Known rows, with every way that one mark hangs from another
K_36{K_255 K_564{K_310 K_554 K_889}}: [ 5.36  3.64  2.58  0.86  0.51 -0.49  0.55  0.99  4.56 -1.34  1.02  0.93
 -2.17  1.43  2.29 -6.09 -0.56  0.87  0.81 -2.12]
K_564{K_889}: [ 3.49  1.38  0.59 -2.28 -0.22 -0.63  0.46  1.94  2.06 -0.34 -1.13  0.52
 -2.90  0.02  0.93  0.70 -0.21  0.62  0.42 -0.30]
K_310{K_408}: [-2.45 -1.12 -1.92 -0.34  0.19  0.19 -1.11 -1.80 -0.41 -1.95  2.57  3.43
 -0.48  1.18  1.18  1.30  1.24  0.56  1.33 -0.60]
K_408{K_310{K_564}}: [-1.76 -0.51  2.47 -3.83  0.91 -1.17  2.87 -0.73 -0.54  4.03 -0.93  1.66
  1.92 -1.31  1.65 -2.64 -0.65  0.45 -0.10 -0.58]
K_255{K_36}: [-3.16 -2.60 -0.86  0.41  1.19  0.56 -2.12 -0.85 -0.81 -0.52 -1.15  0.76
  0.98 -0.01  1.70  2.45  1.36  2.12 -2.05 -2.60]
K_310{K_564{K_554}}: [-1.06  1.91  3.48  0.64  2.27  4.43 -0.47 -2.61 -0.44  3.39  0.62  1.83
  1.02  1.45  1.33 -1.20  0.29  2.65  0.77 -3.06]
K_408{K_310{K_564{K_36 K_889{K_605}}}}: [ 0.19  0.24  5.69 -7.74 -1.40  1.11  4.03  1.49  0.94  3.45 -6.77  2.03
 -1.10 -0.94  4.88  0.82  0.53  2.02  1.54 -2.04]
K_807{K_647}: [ 1.28 -1.65  1.48  0.31 -1.33  1.95 -1.42 -2.14  1.83 -0.83 -0.17 -0.14
 -2.38  0.18  1.73 -0.63 -1.89  0.27 -0.90  2.57]
K_564{K_807}: [ 1.41 -2.83  1.26 -0.40  0.26  0.36  0.24 -0.42 -1.42  1.61 -0.27  2.32
  0.53  0.77 -1.38 -0.51  0.83  0.54  1.73  1.78]
K_564{K_36{K_255} K_310}: [ 2.43 -0.22  1.53 -1.23 -4.16 -2.02  2.63  1.49  3.46 -1.11 -1.19 -2.14
  3.21  0.19  3.05 -5.12 -0.27 -2.39  0.92  3.03]
K_36{K_564{K_554}}: [ 0.99  2.71  0.94  2.31  2.70  3.60 -1.95 -0.97  0.27 -0.13  0.35  2.39
 -3.02  1.45 -0.67 -0.67 -0.65  1.43  0.90 -3.87]
K_408{K_310}: [-1.00 -1.85  1.62 -2.28  0.74 -2.86  2.11  0.52 -0.38  1.54 -1.58  1.95
  1.09 -2.33  0.67 -1.94  0.48 -1.65 -0.04  1.72]
K_36{K_255}: [-1.20 -0.63  1.24  0.59  0.28 -3.62  1.63 -1.96  2.29 -1.53  0.82 -0.87
  1.12 -0.96  1.21 -4.23  0.08 -0.67 -0.13 -0.42]
K_408{K_310{K_564{K_36 K_554}}}: [-0.70  0.19  5.40 -3.54  0.93  3.08  2.35 -0.54  0.70  4.66 -3.60  3.58
  1.42 -0.79  2.65 -2.24  0.66  0.07  1.77 -0.06]
K_310{K_408 K_564{K_554 K_807 K_889}}: [ 1.43 -0.35  3.58 -2.32  2.59  4.22 -1.02 -3.04 -0.09  2.56  1.72  8.09
 -2.30  3.47  1.66  0.67  2.01  4.20  4.04 -1.94]
K_36{K_564{K_807}}: [ 3.18 -0.70 -0.37 -0.09  0.99  1.38 -0.55 -0.31 -0.74  0.35  0.07  2.13
 -2.57  1.45 -1.99 -0.59 -1.01  1.40  1.79 -1.25]
K_36{K_255 K_564{K_554}}: [-0.11  1.85  2.17  3.20  3.17 -0.22 -0.41 -2.88  2.56 -1.99  1.09  1.35
 -1.76  0.25  0.39 -4.82 -0.32  1.05  0.55 -4.08]
K_36{K_255 K_564{K_807}}: [ 2.04 -1.55  0.86  0.77  1.30 -2.29  1.14 -2.04  1.47 -1.30  0.93  1.22
 -1.36  0.47 -1.00 -4.67 -0.80  0.82  1.60 -1.54]
K_36{K_255 K_564{K_807 K_889}}: [ 5.34  0.18  1.25 -1.59  1.07 -2.98  1.68 -0.09  3.56 -1.87 -0.30  1.63
 -4.71  0.43 -0.03 -3.88 -0.98  1.43  1.93 -1.56]
K_310{K_408 K_564{K_36 K_554 K_807}}: [-0.43 -1.73  3.26 -2.12  0.72  6.59 -0.58 -3.18 -0.82  2.71  0.04  6.95
  0.21  3.45  2.03  0.57  1.91  2.46  4.93 -0.55]
K_310{K_408 K_564{K_554 K_807{K_647}}}: [-0.33 -3.37  4.37  0.32  1.28  6.81 -3.05 -7.06 -0.26  2.20  2.59  7.44
 -1.61  3.46  2.66 -0.95  0.49  3.79  2.82  0.69]
K_310{K_564}: [-0.62  1.27  0.75 -1.57  0.28  1.70  0.80 -1.50  0.13  2.45  0.50 -0.42
  0.83  0.77  1.33 -0.99 -1.23  2.00  0.07 -2.16]
K_662{K_554}: [ 2.05  1.50 -0.85 -1.10 -1.64 -0.48 -1.13  1.35 -0.62  0.75 -1.37  1.88
 -0.81  0.51 -1.29 -0.66 -2.02  0.81 -0.31  2.79]

Rows
[ 1.88  1.96 -0.54 -2.02 -1.71  1.97 -1.26  0.65  0.29 -2.97  0.97  3.06
 -3.27  3.20  3.27  1.10  0.63  3.24  1.97 -4.66]  K_36{K_564{K_310{K_408} K_889{K_605}}}
[ 2.04 -1.08  0.96 -4.31  0.48  1.65  0.28 -1.67  0.10  1.42  1.45  5.65
 -2.16  2.79  1.64  1.01  0.58  3.40  3.20 -1.14]  K_310{K_408 K_564{K_807 K_889}}
[ 3.07  1.33  4.66 -1.05  0.33 -0.48  1.64  0.31  5.41 -1.06 -3.25  1.46
 -2.40 -0.17  3.19 -2.59  0.89 -0.40  2.04 -0.01]  K_564{K_36{K_255} K_554 K_889}
[ 0.89 -0.12  0.82 -0.15 -2.00  4.56 -1.50  0.26  0.41 -0.58  0.66  4.29
  1.83  2.92  2.98 -0.10  2.19 -0.90  2.98  1.84]  K_564{K_36 K_310{K_408} K_554}
[ 3.92  0.68  5.34 -1.97  2.23  4.28  0.21 -1.32  0.23  4.58 -1.03  4.83
 -1.68  2.27  0.68 -0.66  0.73  3.59  2.66 -1.61]  K_310{K_564{K_554 K_807 K_889}}
[ 4.59  2.88 -3.15 -2.30 -1.65  0.87 -1.08  2.15  2.34 -3.23  2.66  2.76
 -4.00  2.79  2.26  0.08 -0.87  1.44  1.63 -1.67]  K_36{K_564{K_310{K_408} K_889}}
[ 0.36  2.57  5.18  1.19  3.10  0.51 -0.16 -2.37  2.53 -2.10 -1.89  2.27
 -4.18  0.67  2.23 -2.33  1.01  3.52  1.40 -6.95]  K_36{K_255 K_564{K_554 K_889{K_605}}}
[-3.48  0.37  3.27 -0.95  0.96  2.17  0.57 -4.55  3.00 -0.26  1.27  3.91
  1.22  1.69  4.56 -2.98  1.20  1.58  3.05 -2.61]  K_310{K_408 K_564{K_36{K_255} K_554}}
[-0.69 -0.22  0.76  1.86 -0.01  3.01 -2.16 -1.27 -0.79 -0.23  3.46  4.86
  2.28  2.84  1.86 -1.14  2.59  0.33  2.00  0.45]  K_564{K_310{K_408} K_554}
[ 2.43  1.56 -0.48  0.99 -1.42 -2.30  0.95  0.13  2.97 -2.13  1.96 -1.89
  0.87  0.69  1.28 -6.24 -1.79 -0.26 -0.25 -1.25]  K_36{K_255 K_564{K_310}}
[ 4.08  2.15  3.39 -1.84 -0.03  3.24  0.26  2.43  3.02  0.39 -3.85  2.38
 -3.56  0.90  2.00  1.47  0.87  0.08  2.22  0.31]  K_564{K_36 K_554 K_889}
[ 1.39 -0.10  7.98 -1.71  2.33  5.35  0.48 -2.51 -1.61  4.48 -2.50  5.35
 -1.13  2.59  1.68  0.95  2.33  5.38  3.01 -4.43]  K_310{K_564{K_554 K_807 K_889{K_605}}}
[ 1.88  1.09 -2.36 -1.35  1.51  1.06 -2.20  1.41  1.96 -2.23 -1.97  0.74
 -5.13  0.74  2.01  2.75 -0.76  3.76 -1.72 -5.62]  K_255{K_36{K_564{K_889}}}
[ 1.70  0.08 -4.02 -1.79 -0.60  1.26 -3.20  1.08  1.45 -3.29  1.34  3.32
 -3.06  2.89  3.96  2.17  0.46  3.61 -0.42 -4.14]  K_255{K_36{K_564{K_310{K_408} K_889}}}
[ 3.74  2.88 -0.09 -1.04  0.82 -3.25  1.17  0.44  5.05 -3.11  0.01 -0.64
 -4.82 -0.26  1.55 -3.52 -1.98  1.05  0.26 -3.23]  K_36{K_255 K_564{K_889}}
[-0.10 -3.15  3.76 -4.18  0.97 -0.68  3.28 -1.12 -1.97  5.48 -1.17  4.01
  2.38 -0.62  0.34 -2.86  0.29  0.82  1.38  1.28]  K_408{K_310{K_564{K_807}}}
[-0.59 -2.73  1.26  2.46  4.09  4.51 -3.50 -2.33 -1.96  0.66 -1.13  5.01
 -1.63  2.03 -0.56  1.24  1.61  4.12  0.39 -4.70]  K_255{K_36{K_564{K_554 K_807}}}
[ 1.68  0.98  2.99 -5.93  0.53 -1.58  3.23  1.23  1.61  3.54 -2.19  1.96
 -1.06 -1.40  2.77 -1.89 -0.76  1.12  0.19 -0.56]  K_408{K_310{K_564{K_889}}}
[ 4.58 -4.40  3.05 -1.76 -3.13  3.93 -0.44 -0.90  1.73  0.54 -3.06  1.61
 -2.43  1.10  1.54 -0.04 -1.33 -0.42  1.87  5.73]  K_564{K_36 K_807{K_647}}
[ 6.67 -4.11  3.05 -1.81 -5.65  3.88  0.03  0.94  1.57  1.12 -2.18  0.77
  0.56  2.13  2.28 -2.02 -1.32 -1.22  1.63  7.66]  K_564{K_36 K_310 K_807{K_647}}
[ 6.73  1.87  0.50 -4.11 -4.70  1.30  1.61  5.38  3.39  0.18 -2.91 -0.78
 -0.70  1.14  2.80 -0.04 -0.50 -1.25  1.26  3.25]  K_564{K_36 K_310 K_889}
[ 0.30  2.28  3.61 -1.33  0.12  5.94  0.40 -1.14  1.04  3.15 -2.19  1.44
  0.19  1.69  2.46 -0.24 -0.17  1.68  1.86 -1.66]  K_310{K_564{K_36 K_554}}
[ 1.66 -3.45  2.76 -1.57 -1.33 -1.61  2.60 -0.68  2.26 -0.30 -2.03  0.85
  1.31 -0.33  0.82 -3.15  0.73 -1.30  2.62  2.59]  K_564{K_36{K_255} K_807}
[ 4.92 -2.05  0.05 -2.81 -2.21  0.18  0.02  1.27  0.05 -0.30  2.01  5.33
 -0.25  3.01  1.34 -0.14  1.96  0.80  3.10  3.04]  K_564{K_310{K_408} K_807 K_889}
[-2.10 -0.01 -0.07  2.84  3.82  4.17 -3.69 -1.90 -0.49 -0.92 -0.86  2.89
 -2.07  1.29  0.99  1.40  0.88  3.75 -1.23 -6.39]  K_255{K_36{K_564{K_554}}}
[ 1.97  2.71  1.42 -1.81  0.36  1.73 -0.29  0.90  0.79 -1.66 -2.57  0.74
 -5.48  1.11  1.42  1.94 -0.64  3.54  0.68 -5.92]  K_36{K_564{K_889{K_605}}}
